Known rows, with every step that occurs:
J/Y/Z/P: [  1   1 -23  -4  -3  18 -20   0   9 -15  15 -10 -13   8  17  11  10   8
  19   9  22 -20  22 -11 -29  -6 -26  10  18   0  -1  29  -2   9   2  -9
  -2 -23 -17 -21   1  18   9 -10  17 -11  -9  15  21  -7   8  -6   6  -9
 -19 -11   3  -6 -19   4   4]
P/J/Y/Z: [ 14   1  -5 -24   1  32  -9 -20  -4 -10   2  -1 -12  11 -17 -11   9  -4
  28   2   1 -10  -1  -4 -18  10  -7   7  -7  -4  -5  14  15 -12  -3  -4
  16 -25  -6  -6  11  24  -7 -26  25  -7 -43   5  11   7  32 -28 -14   4
 -15  -6  -6  20   1  18  -2]
J/X: [-12   3 -16   8   8  -6  13  14 -17   7  -7  -8   2  11 -34 -18  12 -11
  19  -8  14   4   9  -2  12 -25  -4  11 -20  -1  12 -12  21   6  -4  15
   2  16   5  -3   5  -3 -10  12  -9 -14  11  -9 -17 -20 -15 -23   8   9
 -23   1  20  11   9   8  -9]
Y/Z/P/C: [-17 -14   2  -5  -7   8 -17  16  17 -23   2  -1  -7   3   4   7  -5  -2
   1   2   7 -19   8 -12 -19  -3   3  -4  12   5 -13   2 -17   7  24  -8
   7 -11 -29 -10 -20  -3  -6  19  34 -13   3   0  28   0  -2  17   3  -4
   0 -13  -1  -9 -24 -27 -21]
Y/P/J/Z/X: [ 20  13   2   0   4 -11   2   6 -24   5  -4   9 -23  -9 -11   7 -15 -11
 -14   3 -30  11   7  41  -1  18  28  24 -11   7 -19  19  38 -20  -5   8
   0 -19  13   1  -3  27  -9  -9   5  29   8  -2  14   6  40   5  -3   2
  15 -11 -10  25   9  20 -13]
J/Y: [ -2  -2 -14 -12  -7  -6 -11 -14   0  13  -8   5   4   1 -10 -19   9   2
  24   6   8  -5   6  -4 -16 -30 -12  -1   5   4   6  -1  18   0 -12  -4
   6   4  13  -7  17   8  15 -15 -12  -6 -12   9 -10  -2   1 -28   7   9
 -31 -12   3 -16   3   7  12]
P/X: [  6   3   2 -20  -5  -6  -2   1  12 -11 -13   6  19   7  -6   2   3   2
   2 -11  -5  17 -23  17  22 -23  -2  -3 -23 -18 -19 -25 -14 -10  -1 -21
  15   8   7  -2   7   4   3   3 -19  -5   6   0   0  -7 -25 -19  -3  -9
 -26  -1 -17  -9  -7   5  -2]
C/P: [-12   6  -2  17  13  -9  -4   6 -12  19   4  -1  27   2  15  -4   8  13
  -2  27 -15   2 -10   5  23 -13 -15 -19   4 -12  23 -26 -17  -3  -1  -1
   5  21  -9   3  -3 -34   8  12 -18   5 -16  13 -22  -1 -16  -2   3  -2
   2  -9   6 -13  -8 -16  14]
P/Z/C: [ -4 -22 -17  14  -3  -6 -15  -3  18 -16 -12 -16  10   3  -7  -8   9  13
 -31 -14  12   7   5 -15 -10   7   9   1  12  -7   5 -11 -26  -2   2   3
   6  17  15  14 -19  -5 -10  10   1  -9   6  -2   0   8 -22  -3  -1 -13
  -1  13 -24 -25   4  -8  -1]
J/Z: [ 18  -5  -4  13  -7 -15 -19 -12  -6  12  -2  -3   2  -7 -13   1   1 -20
  17   8  -9   9   6  17  -7 -34 -14  11 -21   4  -3  -9  25 -12  -5  -2
  -3   8  13   9 -10   5   0 -17 -13   2   5  -8 -16 -13  -4  -9 -10  11
 -14   2  12   5   1   5  14]
C/Y: [  1   3 -12  -4 -13  -4  10  -4  13  17   6  13  22  -9   2 -21  -9  -7
   3  -5  -5  17  -5 -12  27 -18 -10 -20  11   7  -4   2 -10   0 -11  23
  11   2  -5  -9  -2 -32  14  -4 -29 -19  -9   1 -14 -13 -21 -17  12   2
  -7   1   3 -11  23  -6  18]
J/Y/P/C/X: [-12  15  40 -21 -21  13   4   5  16   5  -2  13 -14   5  25  17   4 -11
   3  12  28 -12   2 -24 -22   4  15   0   8  18   4  -9  19  28  10 -22
 -29  14   9 -23  19   8  27  -1  -6  -4  24  29  -2   5  36  24  -7  22
   4 -20  24  -9 -10  -3 -14]
Z/C/Y/P: [ -6  -5  -1  10 -13  14  34  30  20  16  19  -5   2 -16  13  12   3   3
 -29  -6   8   8  16 -22  14  24   4   4  48   1  -5  22  -7  26  -6   9
 -15   4   8 -10   9 -32  14 -16 -20  -3  -3 -16 -12  19 -18  16  10   6
  11   9  -1  10  20 -12  -5]
Y/P/J: [ -5  11  15 -28  13   7  22   1 -19  11  -4  -8  -6  -7 -13 -12  -3  -5
   4   2  -7  18  -6  19   3   6  10  11   5   9   5  -3  20   3  -5  -5
   6 -17 -13   3   0   5  11 -12  12  16 -11  -7  -2  14   9  -3   8   7
   6 -20 -20  32   2   9 -10]
P/J: [  4   1   2 -17  16  -2  -3 -26 -23   2 -11   2   9  -2 -23 -20  -2  -1
  10  -8 -23   9  -9  19  12 -10  -3  -8 -20   2  10 -18   8  -4  -1   9
  17  -4  -9  24   5   2  -3   7  11  11 -10  -5   1   4   5 -32  20  -2
  -8   1 -16  10   9   9   2]
Y/Z: [  9   3 -10   9   0   5 -10   9  -1  -7   2 -11   9   5   1  -7  15 -12
  18  -3  -3   2  -1 -16 -13  -3 -14   3   8 -17 -15  -8   5   4  11   5
   5  -7 -13  -5  -6   1  -8 -10  -8 -12 -20  12  -1 -11  -4 -19 -18  -2
  -1 -20   3  13 -20  -5 -12]
C/P/J/Z/X: [  9  10  -8  21  18  -6  -6  -7 -32  13 -13  17  -2   5  12  14 -12  10
  -3  11 -40   5 -13  41  27  12  22  -4 -27 -21  -2   4  -4 -51   1  16
  12   5   5  10  -9  11 -10  10  -1  20  -1  22  14   1  25   7  -6  -6
   9  11   0   3  10  19  21]
P/Z: [  7 -12  -8   2  -9 -20 -32 -21  -7  -8  -2 -15  16   5  -5 -26  -8   1
  -9   3   7  18 -19  -6 -11 -15  -6   1  -2  -5  15 -29  -8  -8  -2   8
  15   3   7  11 -15   6 -12   4  -9 -10   6   5 -16  -3  -5 -20 -13  -7
   3  -2 -19 -12  -1   1  15]
Z/X: [  6  11 -14  11   7 -17 -15   2  10 -11 -21   9  13   6  -6 -16  19   3
 -16  16 -13  12  -9  14  29 -21   7  16 -15 -17 -17   3   4 -15   5  13
   3  18   3  10  -6  -7   5  11 -15   2  -3  13  -2 -11 -10 -15  24   4
 -15 -20  17  -9  12  -3   1]
C/Y/P: [ -8  12   7  -6 -15   9  13  17   2  20  13   6   8 -16   3 -15 -12  -7
 -14   3   5  18  -3 -13  15   1 -15   2  31  16  -5   6  17  14  -5   7
   0  -4   0 -15  -1 -25  17 -11 -29   6   1  -9 -17   5  -9  -8   8   4
  11  -9   2  17  12  -6  10]
Y/Z/C: [  6 -12 -16  26  -3   8  -5  26  20 -22   6 -33  -6   1  -5  12  23   9
 -10 -12  -4  -2   5 -24 -17   5  -2  12  34 -24 -22  11  -8  16   8   7
   5   7  -8  -1 -14 -11 -13 -11   7 -12 -23  -7   2  -2 -14  10 -10  -8
   2   0   2   9 -11 -13 -22]
Z/P/C: [-25 -10  14 -13  -6 -19  -4  16   5 -10  -9  12   2  -9   0  -4 -16   4
  -6   3   6 -13  13   3   6 -19   7 -16   4  18   4 -15 -16   7  16   0
  -2  -4 -17   7 -13 -12  -1  24  12   2  16   4  20  -2  -7  20  26   0
 -16 -15   5 -31 -12 -19  -8]
Y/P: [  0  15  12  -1   2   2  15   9  -3  15  -1  -9   2  -7  -2 -13   0  -9
  -2   9   4  14   5   1   5 -20 -12  16  19   9  -2  -8  29  15  -9  -5
  -7   7   5  -6   4 -19  20  -9  -5  13   0  -6 -19  -1   0   3   0   8
   4 -25   4  17  -5 -10  -8]
Z/P: [ -8   2  -7   4  14  -9   0   9  -9   1   6   2  12   8   2   2  -4   3
  -8  19   0  -1  13  19  11 -17 -20  -4  -6   4  18  -5  -8   3   5   2
  -6  -3 -22  -2 -13  -9  15  13  11   9  16  -4   2  -6 -25   1  38 -13
 -24 -13  -2 -11  -3  -3  10]
Y/X: [  9  17  -3  10  14 -18   4   4  15 -12 -22   5   2 -10  -7 -23  23   6
  28   5  -6   2 -11   1  16 -20  -7   0   3 -17  -6  -5  21   1  -1   5
   8   1   0   5  18 -15 -18  -4 -11   9  -5   2 -20 -16 -22 -20   3   6
  -5   8  11  11 -26  -1  12]
P/J/Y: [ 12   7   4 -32   0  11  -1 -42 -19   8 -12   3  -1   7 -23 -16  -1   2
  25  -1   4  -7  -1  13   1  -9  -1   8 -15   9  10   2  14  -8  -9  -1
  11 -12   5   6  23  23  13  -7   7   4 -26   9   1   3  15 -29   5   6
 -26   6 -15 -10  15  27   7]
J/Y/Z/P/X: [ -2   2 -19 -23  -8  33  -9  18   8 -23   7  23 -17   9  28  19  -1   3
  21 -17  11 -21  -4  -2 -20   3 -20   8   2  -9 -20  16 -13 -11   5 -37
   2 -13   5 -23  14  39   6 -19  13  -8  -8  10  34  -4   4  -8   2 -10
 -37  -3 -15  -9 -26   2 -10]
Y/Z/P: [ -3  -5 -14   9  15  11 -14  22   3 -11   5 -11  -2   6   6   3  -5   2
  12   8  10  -7  11  -8  -9  -3 -27   2  18   2  -4   9  -8   6  22  -7
   6 -22 -20 -11 -14   3  -9  -1  19   8  -5   4  11 -15 -11   4  12 -17
 -10 -14   0   7 -23 -19 -12]
Y/P/C/X: [-14  -4  44  -8  -9 -10   9  17   8   8  -7   7  -9  -5   8  11  -3  -8
 -16   8  16  -6  -6 -12   4   0  28   1   2  20  -2 -19  11  33  15 -10
 -20  25 -10  -7  -1 -15  21  27  -3   5  24  28  -7   3  12  27 -13  11
  23 -22  27  11 -18 -16 -24]

Rows:
[  2  15   3 -27  22   1  15 -19   2 -14 -13   3 -15  14  -4   1   8  15
  40   2   8 -18   1  30  -8  19 -14   3 -11  11  18  25   3  -4 -10  -1
   0 -34  -7   9  38  14   3 -15  26  22  -5  18  17   0  15  -4  35   6
 -14   7  -3  -4  -8  16  17]	Z/P/J/Y/X
[ 21  -1  19 -16   0   0  15 -10 -36  15   2  -2 -15 -20 -24  12 -18 -12
   6   4 -14  18   4  32 -22  21   9  12  -5  13 -10   2  34 -14 -16 -13
   3 -16   6   7  10  20  -9 -24   9  28   2 -22   3  13  29  -6  -9   9
  20   4  -7  26   6  14  -8]	Y/P/J/Z
[-21   0 -16  17  26  12  18   8 -30  18   6 -18 -15  16 -27  16  12  26
   3 -13 -10  -9   4  -2  34  16  27 -13 -18 -17  31  -3 -22 -11   9  18
  -5  10   5   5   9 -10 -19  13  12 -11  -8  -4   6  18 -16  16   6  -8
   3  29  -3  -2   8   0 -14]	Z/C/P/J/X
[  3  -6 -24  21   6 -28 -25  -3  16 -19 -26   1  17  14   7 -22   2  15
 -13  -5   2   7 -17   6   8 -13   8  15 -11 -14  -8  -9  -9 -34   4  18
  27   6  13   7 -26  12  -4  21 -18  -4   4  19  -4  -3   8 -11   6  -8
  -1  -6 -11 -23   2   8  15]	P/Z/X
[  0  -8   5 -23 -22  -8  12  -1  21   0  -3  14  19 -23  -7 -21 -22  -8
  -2  -7  -1   4  -7 -21  13 -25   7 -20   5  -1  -7  -5  -2   8  -2  16
   2  13  -7   0  -3 -27  15  18 -18 -19   2   0  -8   9 -13  -6  -3  11
  12   3   5 -14  12  -8   2]	P/C/Y
[-11  -1 -28  -8  27  24   8  17 -29 -15  10 -13 -15  18 -30  11 -11  -7
  26 -18  12 -16   0   5  -7  13  -8   4 -19   5   5  17   0  -1  14   5
   3 -31 -21   0 -11  35 -28   0  51  -7   6 -10  18  -8   6   5  11  -9
  -7   1 -13  13  -6   9 -20]	Y/Z/P/J/X
[-12   0  21 -18  -9 -13   4  23  -5   7 -10   5  -5 -11   3 -12  -1  -6
 -12   4  10  13   1  -5  -7  -9   9   5  15  16  -3 -11  15  20   7  -3
   0   8  -1   3  -6 -18   8 -10   5   2  12  -5   1  13   1  18  -7  23
  10 -27  14  14 -24  -7  -9]	Y/P/C
[-13  -9   6  13  19   1   8   4 -14   3  -6  -4  -2   4   4   5  10  26
 -14   1 -21   3  10   7  32  26  21 -17  -2  -7  22  -6 -36 -10   9   4
  11   4 -12  22   2 -25  -4  11  16  -3 -19   0   6  21 -21  19   9 -16
   1  16  -6  -9  13  -6  -6]	Z/C/P/J
[ 10  -7  12  -5  17 -14 -11 -22 -38  25  10  -2  -6   2  -5  15 -24  -3
  12   2 -39   3  -8  28   5  -3  -2 -14 -20  -1  15 -17  -2 -28 -13   2
  11   2   0  17   7   9  -6   4   3  18 -19  -6  -2  11  11  -3 -20  -8
  18  24  -4   6  12  13  18]	C/P/J/Z
[ 13  19  -1   1   1  -2   6 -14  13  -1 -19   3   0   5  -2 -15  25  18
  40  10   9  -7 -11  -3  -6 -16 -16  16   7  -8   3   7  30 -12 -13   0
  -8  -8   2  -8  34  10   2 -14 -13   6  -4   9 -26  -7   2 -22  11   4
 -14   1  10  -2 -16   8  14]	J/Y/X
[-13  -9  40 -10  -2 -12 -18 -11  27  -7 -18  10   1   1  11   2   7  -3
  -9  -1   4  -2 -11 -18   1 -19  12 -14 -15  11  -4 -30  -8  23  27  -4
 -19  29  -9   3  -4 -13  10  34  -2  -9  23  27  -9 -10   6  12 -13   0
  17 -23  18 -10  -8 -16  -9]	P/C/X
[ 12   4  22  11   1  24  19 -13 -18   0   6  -7 -17   1   5  39  -1 -20
 -19  -2 -15 -10  13  16 -15  39  31   5 -11  16  -1  20   9   0   1  -6
 -23   6  12   2   2  13   2 -10  24  17  22  -7   5  17  21  29 -17   7
  39  13  -2  17   8  13 -29]	Y/P/J/Z/C/X
[ 10  -8  -5  10   0 -14  -9  -4 -10   7  16   4  -4   5  -5  23  -7  -8
   2   7  -9  -4  26  25 -15 -14 -16   2  -7  14   4   3   6  -4  -8 -10
  -4  -7  -1  -2 -10   6 -10  -6  12  10  19 -17   1 -14  -5   8   8   1
 -10   2   4  -2  -7   9  12]	J/Z/P
[  5   6 -13 -20 -21  -5  -9  -7   2  -1   0  -7  -3   6  11  -7  -6   4
   0   1  19  10  -8 -11 -43  -5 -15  14  10   5  15   3  12   4 -15 -17
  -2  -8  24  -7   1  22  24 -10  -6  -7   1  10 -10  18  24  -7 -18   6
  -9  -6 -11  -7  -1  18  11]	J/Y/P/Z
[-16  -9 -14   6   9 -15 -13 -15  -5   6  -1   0  16  20  22 -13  -5  19
  -3   6  -5   3 -19 -14  -2  -4  -8 -17  -7 -16  26 -34 -36 -16   5   0
  16  12   2  14 -21  -6   5   8  -8  -4 -11  17 -14   5 -10  -3 -19 -18
   2  10 -11 -23  -8  -1  34]	C/P/Z
[ -9  -6   3  -9 -11 -14 -12  -1  -6   6   1 -18  13   4  10 -17 -14  -1
 -12   2   9  24  -8  -9 -16   6  -2  18  13   5  12 -14  10   2 -13  -5
   4  -8  17   6 -15   6   4   3  -8   9   9   5 -14  13  10   1 -12 -14
   4 -15 -13   4 -19   7   8]	Y/P/Z
[ 25  14  11 -17 -10   5  17 -20 -22  21  20  10  -8 -24  -9   5 -28 -28
   3 -14 -13  18  -6  20  -2  22   7  -9   0  24  -3  15  25  -8 -25  15
   5 -28   8  -4   7   7  -1 -22  -5  14  -2 -28  -1  12  25  -7 -20   4
  22  21 -12  32  23  19   4]	C/Y/P/J/Z
[  5  -8 -18  21 -16  24 -20  12  24 -14   6 -18  -2  -3   0  17  35  12
  17  -6  13 -23  21 -26 -28  10  -3  15  27 -16 -22  19   9  23   1 -12
  -1  -2  14 -16   8   5  -4 -27   3 -25 -28   2   5   1   7  -2 -10   9
 -11  -1   6  -6 -13   1 -18]	J/Y/Z/C
[-13   9   6  27   1   3  -4   4  14  -6  -9   3   3   4  11  19  21  -3
 -20  -2  -3  -6   6  -3   7   0  13  -7   0  -4   2  -6 -20  12  11  -9
 -18  30  -6   2  -2 -18  15   8  -8  -6   7  12 -19  -7 -16  27  -5  -1
   7   1  13  -7   3 -22 -26]	Z/C/X
[-26  -4  -6  37  10  -1   3  24   0   5   6  -5  11   5  15  14  19  24
 -14  11 -21  -2   9  -7  28   8   0 -11  13 -22   7 -13 -36   3   4   1
 -12  29  -3   1  -1 -50   8  10  -8  -4 -12   5  -6   7 -23  14   5  -4
   5  18  14 -14  -2 -21   3]	Z/C/P
[ -8  -3  -5  -7   5  33   6   2  -6 -14  19   1   5  -2   7   9 -21  -8
  -2 -10  -5 -10  -4  -4   4  29  -6 -14  12   2  -2  23 -19  -4  12  11
  10 -42 -30  -3  -3  16  -1  -7  33   4 -16 -12  21  -9   0   2   7 -12
  13   4 -27  13   4 -13   1]	C/Y/Z/P/J
[ -5   2  -3 -17  26   0  17  -9 -39  11  -5 -14  -4  14 -52 -18   7 -12
  31 -12  10   3  -4  11  15 -13  13   3 -37  11  15  -3  15  -9  -9  12
   7  -4   8  10   1  14 -11   7  14 -12  -5 -18  -7  -6  -2 -23   6  -1
 -13   7  -5   7  16  19 -10]	P/J/X
[  2  -7  19  -2  -4 -14  -9  -9  -5  -1   1  24 -14   7  22  41 -19 -14
 -11  13   3 -20   9   8 -14  -7  16 -17 -25  25   3  -8  -8   0  14 -17
 -25  16  -4  -2  -8  10   0  27  18   0  51  15   6  -6   9  24  -7   3
  10   0  31 -14  -8 -17  -1]	J/Z/P/C/X
[  8   3  13  39 -13  -5  -6  -2  14   6  -5  -6 -11  -4  12  31   4 -18
 -19   7  -2  -6  15  -3 -11   6  14  -1 -11   2  -4  -3  -1   8   4 -12
 -30  25  10  -2  -3   3  -3  -1 -17  -3  21  -2 -12 -12  -6  15 -24  -6
  16   7  20  -1   6  -4 -14]	J/Z/C/X
[ 16 -12 -12  32 -11   7   6  -4  16  12  14   4   3 -21   1  10  -7 -10
 -12  -8  -6   9  27  -4  -2  11   4 -13  17  -6 -11   9   2   2 -13   7
  -1   4  12   4   2 -17  -3 -21 -20 -10   9 -19  -1 -11 -18  12 -19   8
  16  37  16 -10  29   5  13]	J/Z/C/Y
[ 14 -13  -8  28 -11  -4  -7  -3 -10  11   1 -13   6 -14 -10  13   9  -7
  -8   0 -17   2  29   6 -10  -5   0   2  -1 -12  -7   7   7   0  -6  -6
 -12  11  26   7  -3   0 -14 -11  -5  -7  12 -23   6  -1 -16   5 -17   6
  15  14   7  -1  12   4  -6]	J/Z/C
[  4   4  14 -15  -1 -14  12   3  36 -17 -15  13   9 -20   2 -25  -5   0
  16 -12   5  -5 -21  -6  26  -7   6  -6  11 -18 -13   0  -1   9   6  13
   4   3  -7   6  16 -27  -5   2 -14  -8  -4   6 -11 -12 -17   1  -4   5
  24  22   4  -3 -16 -20   9]	P/C/Y/X
[  0  14  10 -33   1  16  22  -5 -11  16   6  13   9  -6 -11 -17 -23  -5
  -8  -6  -3  10 -10   8  11  30   5   1  13  18  13  14   6   6 -14   8
  12 -20   0   1   4 -18   3 -10  -4  19 -13 -15   2   9   6  -7   8   8
   8   0 -23  19  21   4  -7]	C/Y/P/J
[  5 -19 -11   9 -26   4   2   0  28  -8   5  -5  15 -15  10 -12  -4  10
 -28 -18  19   6  -5 -27   1  19  -2 -13  14 -10   9   3 -39   3   4  20
  10   3   8   4 -11 -22  -5  11 -14 -12  -4 -15   7   0 -26  -7  -6 -13
  14  23 -23 -22  26  -7   8]	P/Z/C/Y
[ 14   0   0  19 -26  10  19   6   5  21  26   4  -8 -30   7  14  -7 -17
 -31  -9   2   8  27 -12 -16  23   6  -1  37   1 -14  30  13  15 -10   2
 -21   7  20 -19   9 -12   2 -23  -7 -11   8 -31  -5   5  -1  23  -7  15
  25  28   5  12  15   0   3]	J/Z/C/Y/P
[-12 -18   6 -25 -11  20 -14  14   8 -19   8  13 -18   4  13  13  -3   8
  17  -5  23 -31   9 -18 -29  -1 -11  -9   3  14 -19   6  -8  14  19 -15
  -1 -15 -12 -21  -2  14   4  -4  27 -16   6  13  43  -5  18  13   1   2
 -17 -16   8 -19 -28 -13  -4]	J/Y/Z/P/C
[  1  14 -20  -4  -9  -2  -9  -1  19  -5  -8   9  -9  16  22   0   0  23
 -12  18  24  23 -11   5 -19   6   7  33  10  -7   3  21  23 -10  -9   4
   3 -19  25 -13  -8  39  16 -10 -16   9   2  21   0  13  32  -3   6   1
 -16 -12  -5 -12   4  28  14]	J/Y/P/Z/X
